Each row was made from one small tree. Brackets hold a mark, then the marks that hang from it, in the order of their numbers. Every link used is in the known rows. Write each row's tree.
Known rows:
{Z_131 Z_600}: [ -4  19   2   6   7   0   0 -10 -20   0 -10  -9  17  -3  -2  -4  -2  20
  -6  15  -8  -5  14   6   0   5  -6  -2  14 -19  14   7   8   5 -21  17
  -5  -6 -12   4   2 -21  -5   0 -14  -2   5  -2  -2   4  11   8  -3   1
  15  -3 -25]
{Z_648 {Z_234 {Z_324 {Z_128 Z_930}}} {Z_553 {Z_482 Z_131}}}: [  5  24   0  12 -12   7   3  -7 -19  -6  -3   4   3  11 -17  -9  -5  14
   3  11  -8   3  13   4  -1  16   7  -1  20  -9  15   3   8   2  -8  14
   0 -10 -14  -1  -8 -26  -3   9 -18   0  -5  -1  -6   5  10   3   3  -3
   0 -17 -23]
{Z_648 {Z_553 {Z_482 {Z_234 {Z_324 Z_128}}}}}: [  1  24  -2   9 -12   6   7  -5 -21  -5  -5  -1   6   9  -9  -6  -6  13
  -1  10  -6  -4  13   6   2  14   2  -2  14 -11   8   1  14   4  -6  16
   0  -7 -14   2  -8 -22  -6   8 -14  -7  -2  -3  -9   5  10   8   6   2
   3 -13 -24]
{Z_234 {Z_324 Z_128}}: [ 10  21  -2   8   0   2  13  -7 -22  -2  -9 -17  23   0 -20   4  -7  19
  -1   7 -18  -3   7   6   1  18  -4  -1  15 -31  -2   4   9  11 -10  12
  -3  -4 -13   1  -2 -29   5  -8 -15 -14  -2  -1  -9   1   6   8   2   4
  31   2 -23]
{Z_131 Z_648}: [  0  20   2   1   6  -3   6  -7 -18   1 -10  -7  16   6  -7  -5  -8  21
  -4  19  -2  -6  10   5  -3   8  -4   1  11 -25  13   6  15   5 -20  14
  -8  -2 -14   4   1 -27  -6 -10 -13   1   0  -3  -6   6  12  11  -1   1
  15  -4 -26]
{Z_648 {Z_234 {Z_324 Z_128}} Z_553}: [ 13  22   3  12  -1   6   8  -7 -20  -5  -7  -5   1   8 -20  -6  -7  17
  -2   9 -10  -3  17   6  -1   9   2   2  16 -20  12   4   8   5 -10  12
  -1  -7 -10  -1  -4 -25   3   1 -17  -6  -9  -1 -10   6   8   3   2  -1
   6 -12 -21]
{Z_600 Z_234 {Z_553 {Z_482 Z_131}}}: [-12  24   1   5 -10   0  -1  -6 -18   3   0  -9  -2   8   2  -2 -10  18
   4  15   5  -7  14   3  -5  10   2  -3  18  -1  20  -1  10   4 -18  14
   1  -6 -16   1 -10 -19 -23  -3 -18   7  20  -3  -4   2   8   7  -2   2
 -14   1 -30]
{Z_128 Z_324 Z_930}: [-17  23  -6  -4  11   0  -3 -20 -17   3  -5 -16  46 -20 -28  -4  -2  15
  -3  22 -31  -1  13   5  -4  16  -4  -4  18 -27  -7   7  14   6 -13  14
  -8  -9 -13  11  -2 -28  17  -1 -14 -10   1  -1   3   6  11   5  -2  -1
  36 -12 -24]
{Z_553 {Z_482 Z_234}}: [ -2  22   0   5 -11  -1   1  -5 -17  -5  -6  -4  10   9  -1  -1  -6  15
  -3  14  -3  -5   8   3   1  12  -5  -3  13  -8   6   3  14   6  -5  18
  -4  -8 -17   3  -4 -21 -11   4 -15  -4   7  -2  -7   0  11  11   1   2
   6 -10 -30]
{Z_131 {Z_600 {Z_234 Z_324}} {Z_648 {Z_553 Z_482}}}: [ 16  18   2  11  -7   7   4  -4 -15   3  -5   0 -11  12   5  -4  -5  21
  -1   8   5  -8  11   7  -5   6  11  -1  17 -10  31   1   8   1 -23  16
   2  -4 -11   0  -9 -22 -20   3 -12  11  -1  -2  -7   9   9   8  -1   1
 -21  -9 -21]
{Z_324 {Z_128 Z_930}}: [-15  24  -6  -2  10  -1   4 -15 -23   0  -4 -15  42 -16 -24  -6  -8  15
   0  18 -25   0  13   6   2  19   0  -3  16 -27  -6   6  12   6 -13  14
  -8  -7 -16   8  -1 -30  16   0 -15 -12  -2  -2  -4   3   9   7   4   0
  43  -3 -26]
{Z_234 {Z_324 {Z_128 Z_930}}}: [  8  22  -4   5   4   3  11 -11 -22  -1  -6 -18  32  -7 -26   2  -6  19
   0  10 -25   1   5   7   0  20  -1  -2  17 -31  -7   5   8   9  -9  12
  -5  -5 -14   3  -4 -31  11  -6 -15 -14  -2  -1  -6   1   6   6   2   3
  37   0 -21]
{Z_600 {Z_553 {Z_482 {Z_131 Z_648} {Z_234 Z_324}}}}: [ -2  22   0   6 -15   2  10   1 -18  -1  -6   0   2  16   1  -3  -6  22
   1  16   3  -5   5   5  -1  14   1  -4  14  -5  17   2   9   2 -13  15
  -2  -5 -17   2 -11 -23 -25  -6 -13   6  13  -3  -5   6  11   7  -1   2
 -11 -10 -22]
{Z_553 {Z_482 {Z_131 Z_648} {Z_234 {Z_324 {Z_128 Z_930}}}}}: [  3  22  -4   5 -17  -1   6   0 -18  -5  -7   1  16  14  -6  -2  -4  18
   1  11  -6   4  -2   4   3  24   5  -6  16 -16   8   2   8   2  -7  16
  -4 -10 -19   2  -8 -30 -13   1 -11   1   4  -2  -4   2  13   9   2   0
   9 -12 -23]
{Z_553 Z_482}: [ -7  24   0   6  -4   0   0  -9 -19  -3  -5  -5  15   4  -3  -4  -8  14
   0  17  -3  -7  14   3  -2  10  -8   0  13 -10   7   4  17   7 -11  16
  -5  -6 -16   4  -2 -21  -8   2 -18  -4   8  -2  -5   1  10  12   1   2
  10  -5 -33]
{Z_131 {Z_482 Z_553} Z_600 Z_648}: [ -3  16   2   9  -7   4  10  -6 -18   1  -8   8   6  11  11  -8  -2  26
  -5  19  13  -5  14  10   2  11   3  -5  12 -13  28   5   8  -3 -29  13
  -3  -3 -13   1  -9 -24 -27   2  -8  13  -1  -3  -1  14  14   7  -2   2
   7 -11 -22]
{Z_131 {Z_482 Z_553}}: [ -8  20   1   8  -8   2   6 -11 -20  -2  -5   0  13   8  -1  -3  -5  20
  -3  19   6  -4  15   7   1  12  -7  -3  12 -15  11   4  12   2 -17  10
  -4  -3 -14   0  -7 -22 -17   1 -13   0   4  -3  -4   8  12   5  -1   3
  22  -4 -28]
{Z_930 {Z_128 Z_324}}: [-26  23  -8  -6   7  -1  -5 -13 -17   1  -8 -19  42 -19 -25  -5  -4  20
  -4  21 -24  -2  17   5  -1  15 -10  -3  14 -33  -8   4  14   6 -14  17
  -7  -5 -12  11  -2 -26  14  -4 -14  -8   1   0   1   5  11  10  -3   0
  41  -6 -28]
{Z_131 {Z_600 {Z_234 Z_324}} {Z_648 Z_553}}: [ 17  17   3   9   0   5   6  -4 -16   4  -7  -5  -8  10   1  -3  -3  23
  -4   9   2  -7  11   7  -4   4   9   0  17 -18  29   2   7   1 -25  14
   1  -3  -9   0  -7 -24 -15  -2 -11   9  -3  -2  -7  10   9   7  -2   1
 -14  -6 -18]
{Z_482 {Z_131 Z_600 Z_648} {Z_234 {Z_324 Z_128}} Z_553}: [  6  18  -1  12 -21  -3  12   7 -20  -3 -13   2  -1  21   2   0   3  30
  -6   6   4   9  -6   8  10  24   8  -9  16 -24  22   3   0  -2 -11  17
  -2  -8 -16  -4 -13 -31 -26  -3  -1   9   0  -2  -3   6  16   7  -1   0
  10 -12 -12]
{Z_131 Z_482 {Z_600 Z_553} {Z_648 {Z_234 {Z_324 Z_128}}}}: [ 10  15   2   8  -5  10  18  -3 -18  -2  -7   6   3  10   4  -8  -6  25
  -2  16   4  -9  17   9   0  11  10  -4  14 -11  30   4   0  -2 -30  10
   0  -3 -14   1 -10 -25 -20  -1 -13  13  -4  -1  -6  16   8   2  -1   0
  -6 -13 -18]

Which tree is each row?
[  6  20   3  11 -12   1   2  -1 -17  -4  -9   6   0  18   5  -5  -3  20
   0  12   6  -1   7   3  -1  13   1  -2  16 -10  25   4   7   2 -17  16
  -3  -9 -16   0  -4 -25 -22   2 -14  10   5  -1  -3   4  13   9  -3  -1
  -8 -11 -25]  {Z_553 {Z_482 {Z_131 Z_600 {Z_648 {Z_234 Z_324}}}}}
[ 11  17   2   9  -5   6   9  -2 -15   5  -4  -6  -7   9   7  -2  -7  24
   1  12   4 -11  10   7  -5   7  10  -3  16  -6  28   1   5   2 -25  15
   2  -2 -13   1 -11 -23 -24  -5 -13  12   8  -2  -6   9   6   8  -2   3
 -22  -5 -20]  {Z_131 {Z_600 {Z_234 Z_324} {Z_553 Z_482}} Z_648}
[ -8  20   0   7  -4   4   4  -6 -19   0  -7  -3   7   1   5  -6  -5  20
  -3  17  -2  -8  15   6   1   7  -1  -5  14  -1  18   5   8   2 -19  19
  -1  -6 -15   5  -7 -17 -17   3 -13   3  11  -2  -3   7   9   7   0   1
  -6 -10 -23]  {Z_131 {Z_600 {Z_553 {Z_482 Z_234}}}}
[ -2  18   2   5  -2   4   4  -4 -16   6  -3  -4  -3   4  10  -6  -8  23
   0  16   7 -12  14   6  -4   5   9  -3  15  -3  30   2   9   0 -28  17
   1  -3 -14   4  -9 -21 -23  -2 -13  14   9  -2  -4  10   8   9  -1   2
 -20  -6 -24]  {Z_131 {Z_600 Z_234 {Z_553 Z_482}} Z_648}
[  9  21   0   8 -20  -2   6   2 -17  -6 -10   3   3  23   1   0  -3  20
  -1  10   5   1  -1   3   2  18   0  -4  14 -14  15   2   8   3  -7  16
  -3  -9 -17   0  -7 -26 -23  -1 -11   4   7  -2  -5   1  14  10  -2   1
  -2 -10 -24]  {Z_553 {Z_482 {Z_131 Z_648} {Z_234 Z_324}}}
[-11  18   2   5  -1   8   8 -11 -21   1  -6   1  15   0   6  -7  -4  21
  -3  21   2 -10  22   9  -1   6  -3  -5  14  -6  21   4   5   0 -30  13
  -1  -4 -13   4  -7 -17 -19   4 -14   5   9  -3  -2  12  10   3  -2   2
   4  -5 -24]  {Z_131 Z_482 {Z_600 Z_553}}
[ -2  19   1   7 -14   0   7  -7 -18  -5  -7   1   8  13   1  -1  -3  22
  -6  16   6  -1  10   7   5  14  -5  -6  12 -13  10   3   8   1 -11  12
  -4  -5 -15  -2  -9 -22 -20   3  -9   0   4  -3  -5   7  14   5  -1   2
  18  -9 -25]  {Z_131 {Z_482 Z_234 Z_553}}
[  5  20  -1   9 -20   0   8   3 -19  -5 -10   4   7  18   4  -2  -2  20
  -1   8   1   1   1   4   5  20   6  -7  15 -14  18   2   5   1 -12  18
  -2 -10 -18   1  -8 -26 -21   4 -10   5   4  -2  -4   3  13  10   1   1
   0 -12 -22]  {Z_553 {Z_482 {Z_131 Z_600 Z_648} {Z_234 {Z_324 Z_128}}}}
[ 10  24   0  12  -7   9   5 -10 -18  -6  -2   1   4   5 -19  -9  -8  13
   2  11 -12  -2  16   5  -2  13   6   0  18  -9  10   3  10   3  -7  13
   0  -9 -13   1  -8 -26   2   9 -18  -4  -8   0  -8   6   7   3   4  -2
   2 -18 -23]  {Z_648 {Z_234 {Z_324 {Z_128 Z_930}}} {Z_553 Z_482}}
[  1  23  -4   7  -7   7   8  -8 -18   3   3 -17   9  -3 -12   1 -11  18
   7  10 -13  -8  11   6  -4  17   9  -4  20  -6   6  -2   7   7 -12  12
   3  -4 -16   2 -14 -25  -8  -4 -18  -3  11  -1  -8   4   2   6   2   4
   0   0 -25]  {Z_600 {Z_234 {Z_324 {Z_128 Z_930}}} {Z_553 Z_482}}
[  0  23  -4   7 -17   0   4  -2 -19  -6  -6  -3  19  10  -9   0  -3  17
   1  10  -9   5   0   3   4  23   2  -6  17 -15   4   2   7   4  -3  17
  -3 -12 -19   1  -8 -28 -10   4 -13  -4   6  -2  -4  -1  12   8   1   1
  15 -10 -24]  {Z_553 {Z_482 Z_131 {Z_234 {Z_324 {Z_128 Z_930}}}}}
[  7  19   1  11  -6   7   5  -6 -17   3  -3 -11  -3   3   4   1  -5  21
   0  10  -2  -9  12   6  -4   7   4  -4  18  -3  20   1   4   5 -20  15
   4  -5 -13   1 -10 -19 -19  -2 -15   4  13  -1  -5   5   5   6  -2   3
 -14  -1 -23]  {Z_131 {Z_600 {Z_234 Z_324} {Z_553 Z_482}}}
[-11  24  -4   4 -12   3   8  -3 -21  -2  -3  -4  17   4  -9  -4  -6  19
   3  16 -10   0   7   5   1  20   3  -7  17  -6   6   2   7   2  -9  16
  -2  -8 -18   4 -13 -25 -13  -1 -14  -1  12  -2  -3   4   9   5   3   1
   7  -9 -22]  {Z_600 {Z_553 {Z_482 Z_131 {Z_234 {Z_324 {Z_128 Z_930}}}}}}
[ -3  20   5   7  -2   0   0  -3 -19  -1 -11   9  -1  16   2 -11  -1  23
  -5  16   8   2  13   5   0   6   3  -1  16 -17  34   6   6  -3 -25  16
  -5  -8 -12   1  -1 -24 -18   2 -11  14   0  -2  -1   9  17   5  -4  -4
  -7 -14 -21]  {Z_482 {Z_131 Z_600 {Z_648 Z_234 Z_553}}}
[ -7  24   0   6 -16  -4  -1  -2 -18  -6  -8   1   9  16   2  -2  -3  16
  -2  13   3   1   5   2   3  15  -5  -4  14 -10  12   2  11   3  -6  18
  -5 -11 -18   1  -4 -22 -18   5 -13   1  11  -3  -3  -1  15  10  -1   0
   5 -10 -29]  {Z_553 {Z_482 Z_131 Z_234}}
[ 15  19   1  13 -13  -2   9  -1 -17  -5 -10  -9  -1  15  -8   6  -1  26
  -6   9  -3   2  -2   7   4  16  -4  -5  13 -20   4   4   8   5   1  14
  -2  -5 -12  -5 -10 -27 -16  -7  -7  -5   4  -1  -7   2  11   6  -1   2
  15  -9 -17]  {Z_482 {Z_234 Z_324} Z_553}
[ 16  21   2   9   0   2   8  -7 -18  -6  -9 -12   9   5 -19   0  -7  19
  -3   8 -13  -3  11   4   0  13  -2   1  15 -25   5   5   5   9  -8  11
  -4  -7 -13  -1  -1 -28   4  -5 -17  -8  -5   1 -10   2   7   5  -1   0
  17  -6 -24]  {Z_648 {Z_234 {Z_324 Z_128}}}
[  2  19   3  13 -12  -2   7   1 -20  -2 -11   5  -2  17   0  -6   0  29
  -4  12   7   6   4   7   4  18   6  -5  17 -20  28   6   2  -2 -18  14
  -2  -7 -15  -4  -9 -30 -23  -3  -7  13  -2  -1  -1   8  15   6  -2  -2
   6 -12 -16]  {Z_482 {Z_131 Z_600 {Z_648 {Z_234 {Z_324 Z_128}}}} Z_553}
[ -1  23   2   8 -10   3   8  -2 -18  -1  -6   2  -1  15  -2  -6  -8  21
   3  18   4  -6  11   4  -4  12   0  -2  15  -4  21   3   9   2 -16  13
  -2  -4 -16   1  -9 -23 -22  -7 -17   8  11  -2  -5   7   9   6  -1   1
 -13  -9 -24]  {Z_600 {Z_553 {Z_482 {Z_131 {Z_648 {Z_234 Z_324}}}}}}
[  8  19   0   8 -15   1  11   5 -21  -3 -13   3   4  18  -2  -3   2  25
  -6   6  -2   6   0   7   7  18   9  -6  16 -25  24   2   1  -2 -15  17
  -2  -9 -14   0  -7 -28 -18   1  -5   6  -4  -3  -5   7  15   6   0  -1
   2 -13 -13]  {Z_482 {Z_131 Z_600 {Z_648 Z_553}} {Z_234 {Z_324 Z_128}}}
[ -3  20   1  13 -14  -2   2  -2 -22   1  -7  -7   1  10   0   1   1  27
  -2   7   3   7   4   7   4  18   4  -6  20 -20  21   2   2   2 -16  14
   0  -8 -14  -5 -11 -27 -21  -1  -9   6   8  -1  -1   2  13   6  -3   1
  11   0 -20]  {Z_482 {Z_131 {Z_600 {Z_234 {Z_324 Z_128}}}} Z_553}
[  9  18  -3   3 -10   7  16  -5 -18  -3  -6   6  15  12  -9  -6  -4  19
  -2  14  -3  -1   9   8   3  17   9  -4  13 -21  13   1   8  -2 -16  11
  -3  -5 -13   2 -11 -29 -10   4  -9   2  -9  -4  -8  13  12   4   3   1
  11 -16 -18]  {Z_131 {Z_482 {Z_234 {Z_324 {Z_128 Z_930}}}} {Z_648 Z_553}}
[ 12  14   1   6 -10   8  18   0 -17  -1 -10   5   3  14   9  -3  -2  27
  -5  15   6  -8   9   9   2  10   7  -7  12 -11  27   3   1  -3 -26  13
   0  -3 -13   1 -12 -23 -29  -2  -7  12   3  -3  -5  15  10   3  -2   3
  -8 -13 -15]  {Z_131 {Z_482 {Z_234 Z_324}} {Z_600 Z_553} Z_648}
[  0  22  -2   8 -15   4  10   0 -19   3   0 -10   0  11  -2   1 -10  21
   6   8   1  -6   8   5  -4  18  10  -4  18  -9  18  -2   6   5 -17  12
   4  -4 -17  -1 -14 -26 -21  -7 -16   5  12  -2  -8   4   6   7   1   4
 -11   2 -25]  {Z_600 {Z_234 {Z_324 Z_128}} {Z_553 {Z_482 {Z_131 Z_648}}}}
[ -5  18   2   3   8   3   8  -5 -19   4  -9  -3   9   1   3  -9  -6  25
  -4  21   1  -9  15   8  -3   5   2  -2  12 -13  25   6  10   1 -29  16
  -4  -2 -12   6  -4 -23 -16  -7 -11  10   5  -3  -3  12  10   8  -1   1
  -3  -8 -19]  {Z_131 {Z_600 Z_553} Z_648}
